Each row was made from one walk, in order. Every step used is in the known rows, and no mark comes twice. Write each row's walk.
Known rows:
sebilel felo rugof: [-0.11  0.37  0.16  0.10 -0.15  0.03  0.39 -0.19  0.11  0.05  0.00 -0.01
 -0.09  0.29  0.10  0.07  0.35 -0.08  0.04  0.05 -0.16 -0.29  0.05 -0.09
  0.25 -0.14  0.22 -0.05]
pibi laru felo rugof: [ 0.11  0.49  0.10  0.00 -0.15  0.04  0.39 -0.15 -0.20 -0.07  0.09 -0.38
  0.11  0.26  0.08  0.05  0.01  0.06  0.03  0.49 -0.15 -0.02  0.01  0.14
 -0.02  0.06  0.31  0.26]
sebilel felo: [-0.01  0.25  0.32  0.09 -0.15  0.09  0.28 -0.09  0.03  0.03 -0.15 -0.13
  0.01  0.16 -0.04  0.15  0.26 -0.11 -0.04 -0.06  0.04 -0.13 -0.02  0.04
  0.24 -0.09  0.06 -0.11]
garo kufade sebilel felo: [-0.09  0.36  0.14 -0.04  0.18  0.21  0.48 -0.02 -0.01  0.11 -0.07 -0.07
 -0.10  0.25  0.08  0.24  0.03 -0.08 -0.14 -0.20  0.02  0.00  0.08  0.06
  0.01 -0.15  0.10 -0.10]
garo kufade sebilel meba: [ 0.06  0.40  0.00 -0.34  0.43  0.39  0.42  0.15 -0.02  0.23  0.04 -0.13
  0.04  0.09  0.08  0.13  0.07 -0.28 -0.06  0.05 -0.10  0.03 -0.08 -0.02
 -0.31  0.00  0.24 -0.04]
rugof gosi garo: [-0.02 -0.07  0.33 -0.09  0.29 -0.17  0.36 -0.13  0.10  0.17  0.05 -0.30
  0.21 -0.01  0.12  0.20 -0.08 -0.13  0.00  0.12  0.14 -0.10 -0.25  0.08
  0.39  0.09 -0.22  0.07]
sebilel kufade garo: [-0.13  0.05  0.44 -0.33  0.36  0.43  0.16  0.07 -0.03 -0.04 -0.01 -0.24
 -0.03  0.02  0.13  0.34  0.02 -0.16  0.05  0.05  0.06 -0.09  0.18 -0.11
 -0.11 -0.02  0.29  0.12]
felo rugof gosi garo kufade sebilel meba: [-0.09  0.34 -0.04 -0.40  0.67  0.09  0.71 -0.12  0.16  0.33  0.20 -0.19
  0.11  0.13  0.31  0.15 -0.04 -0.32  0.05  0.17 -0.18 -0.07 -0.24 -0.08
  0.05 -0.08  0.05  0.10]
meba sebilel felo: [-0.05  0.32  0.22  0.02 -0.14 -0.05  0.22 -0.20 -0.01 -0.04 -0.30 -0.14
 -0.21 -0.06 -0.08  0.14  0.36 -0.19 -0.30 -0.07  0.16 -0.22 -0.11  0.07
  0.21 -0.06  0.10 -0.29]
pibi laru felo rugof gosi garo kufade: [-0.03  0.32  0.08 -0.15  0.34 -0.15  0.62 -0.24  0.00  0.12  0.13 -0.62
  0.21  0.24  0.20  0.13 -0.26  0.10  0.18  0.47 -0.12  0.07 -0.20  0.37
  0.27 -0.04  0.03  0.43]
kufade garo gosi: [ 0.07 -0.02  0.27 -0.19  0.17  0.07  0.21  0.02  0.13 -0.01  0.12 -0.28
  0.11  0.05 -0.13  0.23 -0.12 -0.06 -0.17  0.21  0.05 -0.01  0.02 -0.09
  0.01  0.18  0.03  0.21]
garo kufade sebilel: [-0.03  0.25  0.03 -0.16  0.37  0.19  0.36  0.12 -0.04  0.17  0.11 -0.06
 -0.06  0.15  0.14  0.20 -0.09 -0.01 -0.15  0.01  0.00  0.00  0.06  0.05
 -0.19  0.07  0.16  0.00]
laru pibi: [ 0.16  0.17  0.20 -0.19  0.17  0.12  0.13 -0.08 -0.17  0.22 -0.02 -0.31
  0.15  0.08  0.16  0.21  0.07  0.09  0.03  0.16  0.17 -0.01 -0.02  0.22
  0.06  0.14  0.11  0.13]
meba sebilel kufade garo gosi rugof: [-0.17 -0.03  0.15 -0.43  0.51 -0.04  0.02 -0.01  0.10 -0.04 -0.16 -0.24
 -0.23 -0.03  0.00  0.15 -0.04 -0.14 -0.42  0.20  0.03 -0.16 -0.04 -0.08
  0.11  0.13  0.14  0.30]
laru felo rugof gosi: [ 0.01  0.17 -0.08  0.16 -0.01 -0.22  0.53 -0.35 -0.01 -0.03  0.07 -0.27
  0.27  0.04  0.18  0.00  0.11  0.04  0.11  0.22 -0.09 -0.13 -0.04  0.02
  0.38 -0.02  0.00  0.12]
felo rugof: [-0.05  0.27  0.06 -0.02  0.04  0.00  0.29 -0.07  0.06  0.11  0.18  0.01
 -0.05  0.19  0.14  0.03  0.22  0.01  0.03  0.25 -0.17 -0.29  0.04 -0.12
  0.05  0.08  0.28  0.07]
garo gosi: [ 0.12  0.05  0.05 -0.01  0.13 -0.01  0.16  0.00  0.12  0.14  0.08 -0.19
  0.14  0.01 -0.15  0.10  0.03  0.06 -0.14  0.20  0.00 -0.05 -0.11 -0.01
  0.14  0.20 -0.06  0.16]
kufade garo gosi rugof nulen mimup: [ 0.10 -0.25  0.25 -0.46  0.18 -0.24  0.36  0.08  0.27 -0.25  0.05 -0.23
  0.01  0.52 -0.02 -0.16 -0.30 -0.23 -0.26  0.28 -0.07 -0.07 -0.11 -0.39
  0.21  0.08  0.06  0.21]
gosi garo kufade: [-0.04  0.13  0.28 -0.24  0.36 -0.05  0.25  0.07  0.11  0.24  0.08 -0.31
 -0.04  0.22  0.06  0.22 -0.05 -0.08  0.14  0.15 -0.01 -0.11 -0.16  0.31
  0.10  0.02  0.08  0.13]
gosi rugof nulen mimup felo: [-0.02  0.05  0.19 -0.15 -0.10 -0.33  0.32  0.12  0.16 -0.27 -0.14 -0.13
 -0.06  0.54 -0.02 -0.16  0.07 -0.21 -0.15  0.18 -0.10 -0.23 -0.11 -0.33
  0.47 -0.05  0.40 -0.09]
nulen rugof felo: [ 0.22  0.17  0.16 -0.05  0.05  0.03  0.52 -0.01  0.06  0.08  0.17 -0.06
 -0.08  0.30  0.04 -0.08  0.30 -0.03  0.13  0.15  0.07 -0.20 -0.23  0.02
  0.20  0.00  0.37 -0.02]
nulen rugof gosi garo kufade sebilel: [-0.04  0.22  0.20 -0.34  0.69 -0.04  0.62 -0.10  0.09  0.25  0.38 -0.09
  0.06  0.18  0.16  0.17 -0.15 -0.04 -0.04  0.10  0.05 -0.05 -0.25  0.12
  0.17  0.03 -0.10  0.14]
pibi laru felo rugof gosi garo: [ 0.05  0.31  0.23 -0.07  0.12 -0.20  0.58 -0.31 -0.08  0.01  0.11 -0.56
  0.28  0.18  0.19  0.16 -0.19 -0.03  0.07  0.48 -0.03  0.03 -0.22  0.21
  0.33  0.02 -0.05  0.33]
mimup nulen rugof gosi garo: [-0.05  0.14  0.42 -0.27  0.30 -0.14  0.49 -0.22  0.26 -0.05  0.29 -0.09
 -0.02  0.10  0.06  0.07 -0.03 -0.16  0.03  0.14  0.05 -0.16 -0.31  0.08
  0.41 -0.03  0.11  0.12]
garo gosi rugof nulen: [ 0.18 -0.12 -0.08 -0.03  0.14 -0.39  0.18 -0.02  0.31 -0.05  0.08 -0.04
 -0.05  0.33  0.01 -0.11 -0.16 -0.12 -0.25  0.25 -0.09 -0.05 -0.25  0.04
  0.32  0.03  0.03  0.32]
gosi garo kufade sebilel felo: [-0.11  0.34  0.37 -0.16  0.27  0.05  0.51 -0.05  0.02  0.14 -0.05 -0.20
 -0.11  0.36  0.13  0.37 -0.07 -0.25 -0.06 -0.15  0.05 -0.02 -0.08  0.24
  0.14 -0.17 -0.04 -0.07]
pibi laru: [ 0.09  0.28  0.29 -0.14  0.08  0.26  0.19  0.10 -0.12  0.10  0.04 -0.26
  0.05  0.12 -0.03  0.12 -0.09  0.06 -0.18  0.34  0.03  0.04 -0.05  0.04
 -0.15  0.20  0.20  0.19]
gosi rugof nulen: [ 0.10 -0.04  0.08 -0.05  0.06 -0.30  0.19  0.02  0.18 -0.11  0.03  0.06
 -0.15  0.38  0.16 -0.10 -0.05 -0.22 -0.15  0.18 -0.07 -0.14 -0.16  0.06
  0.21 -0.04  0.20  0.16]
laru felo rugof gosi garo kufade sebilel: [-0.09  0.27 -0.02 -0.09  0.40 -0.28  0.76 -0.32 -0.01  0.08  0.17 -0.35
  0.16  0.22  0.35  0.22 -0.18 -0.09  0.09  0.14 -0.06 -0.01 -0.11  0.23
  0.28 -0.10 -0.09  0.14]

Which walk is each row?
[-0.05 -0.16  0.07 -0.33  0.47 -0.10  0.29 -0.01  0.16 -0.07 -0.29 -0.32
 -0.28  0.11  0.11  0.08 -0.01 -0.20 -0.33  0.11  0.13 -0.13 -0.14 -0.10
  0.25  0.00  0.29  0.24] => meba sebilel kufade garo gosi rugof felo
[ 0.07 -0.08  0.17 -0.29  0.06 -0.24  0.33  0.10  0.14 -0.15 -0.03 -0.05
 -0.06  0.53  0.12 -0.27 -0.07 -0.19 -0.13  0.20 -0.11 -0.19 -0.16 -0.29
  0.25  0.02  0.17 -0.01] => gosi rugof nulen mimup
[ 0.13 -0.21  0.16 -0.22  0.19 -0.29  0.22  0.00  0.32 -0.21  0.11 -0.12
 -0.09  0.37  0.03  0.02 -0.30 -0.25 -0.28  0.26 -0.02 -0.02 -0.12 -0.03
  0.18  0.02  0.09  0.38] => kufade garo gosi rugof nulen
[-0.05  0.37  0.13 -0.14  0.23 -0.13  0.72 -0.27  0.22 -0.03  0.16 -0.03
 -0.31  0.56  0.34  0.28 -0.06 -0.38  0.03 -0.03 -0.08 -0.12 -0.11  0.15
  0.16 -0.42  0.21 -0.04] => gosi garo kufade sebilel felo rugof nulen
[ 0.07 -0.07  0.10  0.02  0.06 -0.22  0.36  0.11  0.09  0.08 -0.15 -0.09
 -0.11  0.43  0.19 -0.14  0.11 -0.11 -0.07  0.11 -0.01 -0.17 -0.18  0.02
  0.35  0.04  0.27  0.12] => gosi rugof felo
[-0.08 -0.06  0.19 -0.17  0.53 -0.13  0.40 -0.06  0.19  0.29  0.07 -0.36
  0.13  0.04  0.13  0.19 -0.14  0.02  0.09  0.10  0.07 -0.04 -0.22  0.24
  0.33  0.01 -0.14  0.17] => rugof gosi garo kufade
[-0.02 -0.13  0.06 -0.40  0.46 -0.17  0.12 -0.12  0.24 -0.25 -0.11 -0.17
 -0.33  0.06  0.09  0.14 -0.16 -0.31 -0.41  0.19  0.08 -0.10 -0.13 -0.04
  0.12 -0.07  0.22  0.28] => meba sebilel kufade garo gosi rugof nulen
[-0.14 -0.11  0.25 -0.37  0.50  0.09  0.08  0.11  0.16  0.01 -0.02 -0.22
 -0.02  0.19  0.02  0.15 -0.15 -0.07 -0.16  0.19 -0.11 -0.07  0.05 -0.11
  0.15  0.10  0.11  0.48] => sebilel kufade garo gosi rugof
[ 0.01 -0.21  0.15 -0.34  0.46 -0.03  0.18  0.01  0.29 -0.18  0.04 -0.16
 -0.13  0.29  0.11  0.14 -0.27 -0.23 -0.15  0.18 -0.04 -0.02 -0.05 -0.07
  0.17 -0.11  0.18  0.46] => sebilel kufade garo gosi rugof nulen
[ 0.06  0.36  0.04  0.10 -0.19 -0.15  0.38 -0.23 -0.09 -0.08  0.09 -0.22
  0.10  0.20  0.13  0.03  0.23 -0.04  0.15  0.27 -0.16 -0.19  0.02  0.10
  0.16 -0.02  0.23  0.06] => laru felo rugof
[ 0.06  0.11  0.15 -0.08  0.28  0.01  0.40 -0.13  0.09  0.15  0.28 -0.01
  0.18 -0.01  0.00 -0.06  0.16  0.11 -0.02  0.18  0.02 -0.15 -0.19 -0.07
  0.26  0.10  0.00  0.10] => nulen rugof gosi
[ 0.19  0.21  0.02 -0.12 -0.23 -0.22  0.62 -0.24 -0.01 -0.33  0.08 -0.28
  0.07  0.43  0.17 -0.16  0.10 -0.18  0.17  0.26 -0.14 -0.19 -0.08 -0.21
  0.20 -0.16  0.27 -0.14] => laru felo rugof nulen mimup
[ 0.12  0.21  0.22 -0.11  0.01  0.05  0.59 -0.06  0.21 -0.14  0.16 -0.01
 -0.26  0.32  0.07 -0.09  0.21 -0.13  0.09  0.05  0.04 -0.18 -0.19 -0.01
  0.20 -0.13  0.61 -0.03] => mimup nulen rugof felo
[-0.23  0.18  0.13 -0.06  0.34 -0.17  0.61 -0.28  0.29  0.23  0.06 -0.24
  0.00  0.27  0.21  0.15  0.09 -0.02  0.16  0.03 -0.12 -0.20 -0.15  0.13
  0.54 -0.24 -0.04  0.13] => sebilel felo rugof gosi garo kufade
[ 0.06  0.32  0.00  0.05  0.02 -0.05  0.53 -0.27 -0.12 -0.02  0.07 -0.43
  0.28  0.09  0.15  0.02 -0.10  0.13 -0.02  0.44 -0.08  0.05 -0.06  0.06
  0.20  0.05  0.08  0.30] => pibi laru felo rugof gosi
[-0.30  0.16  0.13 -0.28  0.37 -0.23  0.64 -0.06  0.24  0.13  0.07 -0.42
  0.13  0.32  0.07  0.04  0.07  0.06  0.17  0.23 -0.16 -0.28 -0.11 -0.29
  0.59 -0.04  0.21 -0.02] => nulen mimup felo rugof gosi garo kufade
[ 0.08  0.13  0.21 -0.09 -0.17 -0.09  0.41  0.03  0.10 -0.28 -0.08 -0.24
  0.02  0.31 -0.10  0.03  0.12 -0.20 -0.03  0.11  0.04 -0.17 -0.06 -0.35
  0.30 -0.10  0.40 -0.28] => rugof nulen mimup felo
[ 0.06 -0.03  0.02 -0.14 -0.02 -0.41  0.31  0.08  0.28 -0.23 -0.09 -0.22
  0.04  0.48 -0.19 -0.16 -0.03 -0.12 -0.26  0.23 -0.13 -0.15 -0.21 -0.34
  0.57  0.01  0.22  0.08] => garo gosi rugof nulen mimup felo
[-0.17  0.22 -0.05  0.18  0.06 -0.16  0.43 -0.18  0.18  0.03  0.06 -0.12
  0.12  0.04  0.06  0.09  0.25  0.08 -0.04  0.19 -0.09 -0.25  0.03 -0.25
  0.49  0.01  0.30  0.01] => mimup felo rugof gosi
[-0.10  0.08  0.17 -0.09  0.30 -0.24  0.47 -0.25  0.18  0.19  0.21 -0.17
  0.11  0.11  0.24  0.12  0.02 -0.07  0.07  0.25 -0.05 -0.24 -0.18 -0.05
  0.40  0.06 -0.06  0.14] => felo rugof gosi garo
[ 0.02  0.30 -0.03  0.15 -0.15 -0.21  0.37 -0.15  0.22 -0.23  0.13 -0.01
 -0.16  0.30  0.08  0.13  0.25 -0.18  0.02  0.23 -0.11 -0.26  0.00 -0.11
  0.29 -0.20  0.59 -0.06] => mimup felo rugof nulen
[-0.09  0.32  0.30 -0.22  0.50 -0.01  0.72 -0.22  0.12  0.19  0.20 -0.10
  0.02  0.28  0.11  0.21 -0.01 -0.11 -0.03 -0.09  0.06 -0.04 -0.23  0.15
  0.38 -0.19 -0.16  0.03] => nulen rugof gosi garo kufade sebilel felo
[-0.10  0.21  0.12 -0.22  0.33  0.20  0.07 -0.07 -0.09  0.05 -0.19 -0.17
 -0.20 -0.24  0.05  0.22  0.26 -0.10 -0.18  0.04  0.13 -0.23 -0.05 -0.01
 -0.01  0.03  0.25 -0.09] => meba sebilel kufade
[-0.20  0.47  0.21 -0.17  0.27 -0.01  0.62 -0.16  0.10  0.16  0.10 -0.09
 -0.21  0.48  0.26  0.29  0.04 -0.22  0.03 -0.01 -0.15 -0.18 -0.02  0.11
  0.15 -0.22  0.13 -0.01] => gosi garo kufade sebilel felo rugof
[ 0.12  0.16 -0.04  0.00  0.01 -0.12  0.39 -0.17  0.20 -0.08  0.23  0.07
 -0.15  0.27  0.22  0.02  0.12 -0.16  0.03  0.25 -0.12 -0.24 -0.07 -0.07
  0.05 -0.12  0.37  0.03] => felo rugof nulen
[-0.15  0.16  0.26 -0.10  0.44 -0.03  0.66 -0.18  0.11  0.19 -0.06 -0.26
  0.07  0.18  0.20  0.33 -0.16 -0.16 -0.10 -0.19  0.14  0.05 -0.14  0.15
  0.36 -0.18 -0.26 -0.02] => rugof gosi garo kufade sebilel felo
[-0.04 -0.04  0.27 -0.32  0.44  0.34  0.15  0.04  0.10  0.01  0.04 -0.34
  0.07 -0.03 -0.04  0.34 -0.10 -0.06 -0.04  0.13  0.03  0.00  0.09 -0.14
  0.00  0.05  0.12  0.29] => sebilel kufade garo gosi
[-0.19  0.19 -0.01 -0.22  0.63 -0.11  0.66 -0.16  0.14  0.27  0.27 -0.12
  0.01  0.21  0.37  0.23 -0.19 -0.03 -0.03  0.12 -0.08 -0.12 -0.11 -0.01
  0.16  0.00 -0.04  0.15] => felo rugof gosi garo kufade sebilel
[ 0.02  0.35 -0.02  0.05 -0.18 -0.24  0.44 -0.42  0.18 -0.21 -0.09  0.05
 -0.41  0.16  0.14  0.05  0.35 -0.30 -0.22  0.05  0.01 -0.33 -0.14 -0.02
  0.22 -0.31  0.34 -0.25] => meba sebilel felo rugof nulen
[-0.08  0.05  0.18 -0.39  0.45  0.19  0.11 -0.09  0.05 -0.05 -0.11 -0.34
 -0.14 -0.26 -0.08  0.34  0.01 -0.13 -0.30  0.14  0.16 -0.10 -0.01 -0.11
 -0.06  0.09  0.16  0.11] => meba sebilel kufade garo gosi
[ 0.15 -0.14 -0.08  0.04  0.14 -0.31  0.35  0.07  0.23  0.13 -0.10 -0.18
 -0.01  0.37  0.04 -0.15  0.02 -0.01 -0.16  0.18 -0.05 -0.08 -0.26 -0.01
  0.46  0.10  0.09  0.29] => garo gosi rugof felo
[ 0.17 -0.01  0.21 -0.25  0.02  0.01  0.41  0.03  0.08 -0.17  0.04 -0.15
  0.02  0.29  0.06 -0.08 -0.01 -0.18 -0.02  0.14  0.04 -0.14 -0.12 -0.32
  0.07 -0.03  0.18 -0.20] => rugof nulen mimup
